Each row was made from one walk, in order. Every step used is in the known rows, and no mark comes twice. Write each row's walk.
Known rows
tedor > famu > vudef: [-1.41  4.24 -1.25 -0.90 -0.19  0.45 -1.85 -1.99  0.15 -0.70  3.24 -2.76
  3.08 -4.70  0.95  1.38 -6.27  2.39 -7.27 -7.55  2.32 -0.70 -2.22  0.08
  0.96]
fata > pomo > vudef: [-6.78  1.90 -1.72  2.41  1.08 -1.10  1.31 -3.44  3.82  1.01 -1.97  1.04
 -0.06 -2.78  6.40  5.20  2.06  1.21 -2.72  0.58  0.49 -5.43  1.50 -0.32
  0.00]
fata > pomo > tete > famu > vudef > toza: [-3.00  5.83  2.75 -3.98  0.12 -2.01 -0.70 -2.90  2.50  0.19  1.96  1.21
  0.12 -3.13  6.33  2.08 -2.40 -2.35 -0.02 -1.54 -0.01 -3.48 -2.60  0.96
  2.59]
fata > pomo > tete > famu > vudef: [-4.43  4.97 -0.16 -3.24  1.80 -0.37 -2.86 -1.90  3.13  1.00  2.58  1.86
  0.32 -4.48  7.91  2.20 -0.25 -1.25 -2.84 -1.44 -1.00 -4.51  0.02  2.13
  2.35]
tedor > famu > vudef > toza > fata > pomo > tete: [-0.97  3.65  1.95 -0.82  0.95 -2.93  1.17 -1.21  0.84 -0.19  2.47  2.70
 -3.10 -3.25  1.52  1.04 -3.17 -2.63 -5.72 -5.57  1.13 -4.16 -0.50 -0.07
 -1.48]
famu > vudef > toza: [-1.19  4.76  2.17  0.27 -2.03 -2.20  2.35 -3.85 -0.64 -1.75  1.13 -2.47
  2.95 -1.06  0.61  2.83 -5.81  1.48 -1.87 -4.39  4.11  0.22 -4.65 -2.08
  2.33]
tete > famu > vudef > toza: [-1.25  5.99  2.72 -3.03 -2.82 -1.14 -0.58 -3.36  0.32 -1.47  1.83 -3.19
  4.10 -2.05  1.53  2.39 -7.51  1.55  0.04 -3.54  3.07  0.83 -4.96 -0.88
  3.30]
pomo > fata > toza > tedor > famu: [-7.66  3.21 -3.60  3.45 -1.18 -2.54  2.09  1.28  0.94  2.02  0.26 -4.39
 -2.27 -5.88  0.13  5.98  3.32  0.94  0.59 -4.37  1.75 -2.25 -1.30  0.43
  1.64]
famu > vudef: [-2.51  4.19 -0.35  0.89 -0.58 -0.34  0.12 -2.40 -0.10 -0.92  1.62 -1.98
  3.08 -2.34  2.05  2.60 -3.97  2.47 -4.61 -4.27  3.12 -1.00 -2.09 -1.20
  2.32]
tete > pomo > vudef: [-5.26  4.98 -1.65 -0.52 -0.04 -1.70 -1.06 -1.93  2.67  0.52 -2.21 -4.00
  1.69 -2.87  6.24  4.82 -3.30  2.02 -2.57 -1.34  1.40 -1.14  0.08 -0.55
  0.06]
fata > toza > tedor > famu > vudef: [-2.93  3.94 -2.67  3.72 -1.13 -1.67 -0.31 -1.08  0.43  0.22  3.25 -2.15
  1.68 -4.84 -1.41  4.40 -2.50  1.35 -2.81 -6.78  3.11 -2.43 -3.75 -0.54
  1.77]
tete > famu: [-5.73  3.17 -1.68 -1.27 -0.86 -0.20 -1.49 -2.81  2.29  0.43  0.41 -3.35
  1.87 -3.20  1.55  2.96 -1.62  3.34 -1.53 -2.16  1.44 -0.70 -0.32  0.51
  1.70]
pomo > vudef > toza > tedor > famu: [-4.45  3.47 -0.86  1.49 -0.97 -3.36  2.27 -4.49  2.35  0.59 -0.65 -2.85
  0.92 -4.76 -1.09  5.62 -4.03  2.85  0.37 -4.25  3.73 -1.55 -5.09 -1.22
 -1.42]
tete > famu > vudef > toza > fata: [ 0.11  5.33  3.03 -0.99 -3.72 -2.23  0.50 -1.42 -0.64 -1.75  1.68 -1.72
  1.87 -0.65 -1.04  2.01 -7.20  0.73 -0.91 -3.99  3.91  0.18 -3.06 -1.87
  1.86]
vemitab > toza: [-5.75 -1.59 -1.95  3.67 -2.70 -0.58  3.76 -3.88 -0.21 -0.13 -0.17 -1.27
  1.22  0.65 -2.69  4.77  0.16  4.75 -4.89 -2.96  2.84 -0.23  0.96 -2.47
  1.66]
tedor > famu > vudef > toza: [-0.26  4.79  1.45 -1.59 -1.59 -1.21  0.46 -3.34 -0.67 -1.57  2.74 -3.47
  2.97 -3.38 -0.55  1.69 -8.39  1.70 -4.57 -7.61  3.38  0.42 -4.81 -1.08
  1.01]
tedor > toza > fata > pomo > tete > famu: [-4.42  3.40 -0.27  0.90  1.70 -0.03 -2.14  0.03  3.77 -1.06  3.22 -0.53
 -4.39 -2.78  1.73  2.11  2.09  0.14 -4.46 -1.75  0.01 -7.24  4.65  1.10
  0.29]
vudef > famu: [-3.38  2.25  0.06  0.25 -0.43 -2.26  2.23 -3.16  1.95  0.45 -2.49 -1.68
  0.70 -2.89  1.72  3.05 -0.83  3.06 -3.15 -2.25  4.59 -0.53 -0.50 -0.97
  0.72]
vemitab > toza > fata: [-4.44 -2.38 -1.47  5.58 -3.19 -1.44  4.54 -2.12 -1.01 -0.35 -0.40  0.15
 -1.04  2.02 -5.21  4.38  0.15  4.03 -5.93 -3.35  3.74 -0.71  2.93 -3.28
  0.16]
famu > vudef > toza > vemitab: [-0.75  3.54  1.48  1.87 -3.06 -2.02  4.09 -5.19 -2.12 -2.83  1.50 -1.09
  2.25 -1.35 -2.06  3.32 -3.90  3.62 -1.59 -4.01  4.19  2.03 -5.48 -3.18
  0.85]
vemitab > toza > tedor > famu: [-5.88 -2.23 -3.36  4.25 -2.59 -1.57  2.99 -3.68 -0.22  0.20  0.54 -1.10
  0.45 -2.05 -6.31  4.82 -0.85  5.77 -5.31 -5.30  3.60  0.41 -0.91 -1.35
 -0.53]
pomo > tete > famu: [-6.38  4.21 -1.80 -3.14  1.90 -0.35 -2.42 -2.58  3.95  2.18  1.67 -2.20
 -0.32 -4.83  3.82  2.87  0.33  1.28 -0.86 -2.50 -0.24 -2.66 -0.35  1.43
  1.05]
vemitab > toza > vudef: [-4.81 -1.83 -3.17  5.54 -3.79  1.02  4.92 -3.10 -2.78  0.01 -0.72  0.32
 -0.60  0.52 -3.20  4.37 -1.15  5.38 -7.14 -3.11  2.91 -0.89 -0.51 -3.61
  3.03]

Write each row's walk
[-1.41  2.88  1.60  4.16 -0.44 -1.40  1.74 -1.11  3.72 -1.74 -1.53  0.26
 -2.32 -2.11  3.19  4.23 -0.10  1.22 -5.04 -0.49  4.18 -6.98  3.46 -1.80
 -0.42]
tedor > toza > fata > pomo > vudef > famu
[-6.84 -2.11 -2.69  6.12 -3.11 -2.49  4.94 -4.40 -0.23 -0.07 -0.96 -0.27
  0.47  0.15 -5.02  6.20  1.61  5.57 -2.69 -2.18  4.16  0.26 -0.59 -2.62
  1.04]
vemitab > toza > tedor
[-2.35  4.66  1.90 -2.48 -0.54 -1.70  1.21 -4.33  1.12 -0.82  2.59  2.62
 -0.46 -3.26  3.67  2.65 -0.42 -0.10  0.30 -1.09  0.11 -1.61 -3.45  0.00
  1.14]
fata > pomo > tete > famu > vudef > toza > vemitab
[-3.04  6.74 -0.04 -4.01  1.31  0.35 -3.56 -1.82  2.27  1.11  3.70 -1.56
  1.86 -4.95  5.53  2.16 -3.38  0.34 -1.99 -3.85  0.48 -2.43 -2.47  1.31
  2.87]
pomo > tete > famu > vudef
[-6.39  3.68 -3.34  4.74 -2.28 -0.13  3.94  1.66 -1.63  1.88 -1.10 -2.83
 -3.48 -3.42  2.88  5.37  2.94  0.39 -1.25 -2.27  0.86 -3.27 -0.87 -1.72
  5.19]
pomo > fata > toza > vudef
[-2.45  4.06  1.55  2.62 -2.51 -3.96  3.80 -4.39 -0.86 -1.94  0.31 -1.32
  2.23 -1.39 -1.76  4.17 -4.38  2.37  0.46 -3.59  5.48  0.39 -6.16 -2.43
  1.77]
famu > vudef > toza > tedor
[-0.54  5.06  1.98 -1.27 -3.76 -0.91  1.42 -4.62 -1.32 -2.37  2.38 -1.97
  3.57 -2.17 -1.16  2.80 -5.51  3.50  0.33 -3.14  3.28  2.39 -5.95 -1.77
  1.86]
tete > famu > vudef > toza > vemitab
[-0.63  6.68  2.97 -2.92 -0.89 -2.21 -0.21 -1.31  0.84  0.10  3.02 -0.57
 -0.52 -2.52  1.29  2.04 -5.40 -1.29 -0.25 -4.13  2.31 -2.01 -3.05 -0.79
  1.48]
pomo > tete > famu > vudef > toza > fata
[-3.82  0.96 -0.50  6.06 -0.26 -0.75  1.41 -0.75  1.34 -3.19  1.10 -0.89
 -3.43 -0.12 -1.67  2.46  1.67  2.16 -7.10 -2.00  2.57 -5.60  4.97 -1.55
 -0.37]
tedor > toza > fata > pomo
[-4.48  5.58 -1.97  2.48 -1.71 -1.87  0.88  1.86 -0.52  0.97  2.44 -3.69
 -0.05 -6.19  1.61  5.42 -0.60 -0.26 -0.59 -5.96  2.58 -2.11 -3.14  0.15
  3.37]
pomo > fata > toza > tedor > famu > vudef
[-5.78 -3.93 -1.27  6.44 -2.62 -2.15  5.25 -2.26 -0.32 -0.42 -1.42  3.56
 -2.75  2.57 -2.95  4.35  3.36  2.76 -6.97 -0.57  2.00 -2.82  5.12 -2.34
 -0.15]
vemitab > toza > fata > pomo
[-7.65  3.96 -2.20  3.04 -1.23 -1.33  2.62  1.04  0.87  1.65 -0.34 -4.61
 -1.50 -3.38  3.55  5.77  4.06 -0.06  1.01 -2.13  0.78 -2.58  0.58 -0.61
  3.69]
pomo > fata > toza
[-4.15  5.59  1.03 -1.18 -1.55 -3.45  1.23 -3.10  2.06 -0.25 -2.85 -4.61
  1.71 -1.43  4.80  5.13 -5.55  1.22  0.30 -1.36  2.16  0.15 -2.53 -1.60
  0.39]
tete > pomo > vudef > toza
[-6.22  4.99 -3.18  2.72 -2.94 -1.18  1.97  3.26 -1.93  1.42 -2.06 -4.44
 -3.30 -2.73  5.43  4.87  0.51 -0.42 -1.77 -1.70  0.26 -1.01  0.10 -1.16
  4.69]
tete > pomo > fata > toza > vudef
[-3.65  2.35 -0.30  5.85  0.44  0.05  0.74 -0.90  3.11 -1.97  0.62 -0.81
 -2.28 -1.51  1.92  4.48  0.53  1.59 -5.36 -1.23  2.25 -7.70  4.09 -1.71
 -0.63]
tedor > toza > fata > pomo > vudef
[-8.35  4.82 -2.59  3.09 -2.13 -4.49  2.23  2.21  0.66  1.16 -2.47 -5.16
 -2.18 -3.16  3.58  6.78  3.22 -0.11  2.33 -0.63  1.70 -0.29  0.04 -0.08
  2.75]
tete > pomo > fata > toza > tedor
[-7.54  1.48 -2.15  0.80  3.26 -1.86  1.14 -3.02  3.74  1.73 -0.28  2.00
 -3.22 -3.22  5.31  3.27  5.10 -0.30 -3.47 -0.77 -0.67 -5.28  2.49  1.01
 -0.26]
fata > pomo > tete
[-6.29  0.85 -1.55  2.62  2.72 -2.98  1.93 -1.17  2.82  1.54 -0.55  3.47
 -5.41 -1.96  2.58  3.01  5.12 -0.78 -4.49 -0.96  0.29 -5.76  4.56  0.07
 -1.67]
toza > fata > pomo > tete
[-3.04  2.25 -1.71  5.00 -0.99  1.20  1.52 -4.04 -0.05 -3.78  3.03 -4.50
 -0.08 -2.48 -4.25  3.37  0.34  6.26 -4.70 -3.88  3.34 -1.16 -0.19 -2.51
  0.16]
tedor > toza > vemitab
[-4.45  1.97 -0.97  1.69 -1.46 -3.80  2.92 -4.44  0.63 -0.44 -0.07 -2.82
 -0.10 -3.65 -4.80  3.68 -3.06  3.44 -1.29 -5.30  4.16  0.38 -4.24 -1.04
 -1.32]
vudef > toza > tedor > famu
[ 0.36  3.68  0.48  0.00 -2.61 -0.86  1.98 -4.86 -2.10 -2.52  3.08 -1.92
  2.36 -3.76 -3.23  2.05 -6.43  3.62 -4.17 -7.05  3.60  2.12 -5.69 -2.07
 -0.63]
tedor > famu > vudef > toza > vemitab
[-4.88  1.98 -3.90  6.08 -1.66  0.20  2.79 -1.16 -0.95  1.16 -0.08 -1.07
 -1.73 -2.20 -0.13  4.49  0.99  2.04 -3.69 -3.18  1.46 -3.70 -1.23 -2.58
  3.43]
fata > toza > vudef
[-5.42  1.19 -3.55  5.87 -1.42 -0.97  3.14 -3.24  0.13  0.06  0.82 -1.62
 -0.36 -2.30 -2.34  5.36  4.24  3.56 -1.15 -2.43  1.80 -1.17 -0.49 -2.42
  0.47]
fata > toza > vemitab
[-2.76  2.47 -2.01  4.31 -2.36 -1.13  3.46 -1.15 -0.23  1.53 -2.20 -0.22
 -1.77 -3.01  1.09  4.29  0.07  1.60 -3.16 -2.62  3.70 -2.94 -2.02 -2.53
  3.45]
fata > toza > vudef > famu
[-5.02  2.76  1.37 -1.13  0.18 -3.69  1.51 -1.83  2.95  1.16 -0.16  2.06
 -4.33 -1.64  2.05  2.61  1.61 -1.71 -0.02 -0.33  0.08 -4.22  1.51  0.32
 -0.47]
vudef > toza > fata > pomo > tete > famu
[-4.05  4.12 -1.36  3.19 -2.89 -1.23  4.87  1.69 -1.08  2.26 -3.01 -1.74
 -3.53 -4.23  4.15  4.96  2.13  0.04 -0.86 -1.77  3.22 -2.51 -1.46 -1.83
  5.11]
pomo > fata > toza > vudef > famu
[-2.68  3.04 -2.31  5.30 -1.21  2.42  1.07 -1.87 -1.11 -2.73  2.19 -3.99
 -1.29 -2.16 -1.90  2.57 -2.93  4.86 -7.27 -4.59  3.12 -3.63 -0.77 -2.59
  2.69]
tedor > toza > vudef
[-5.63  1.97 -0.12  3.62 -2.02 -4.78  4.78 -4.84  0.67 -0.77 -1.62 -2.06
 -0.25 -1.36 -3.33  4.96 -0.53  3.28  1.69 -2.11  4.85  0.23 -3.79 -2.32
  0.26]
vudef > toza > tedor
[-3.20  1.15  0.63  2.48 -0.07 -3.50  3.18 -1.92  3.29  1.19 -4.23  3.51
 -2.24 -2.32  5.03  4.61  1.37  0.35 -3.30  1.02  3.48 -5.27  2.89 -1.12
 -1.36]
toza > fata > pomo > vudef > famu
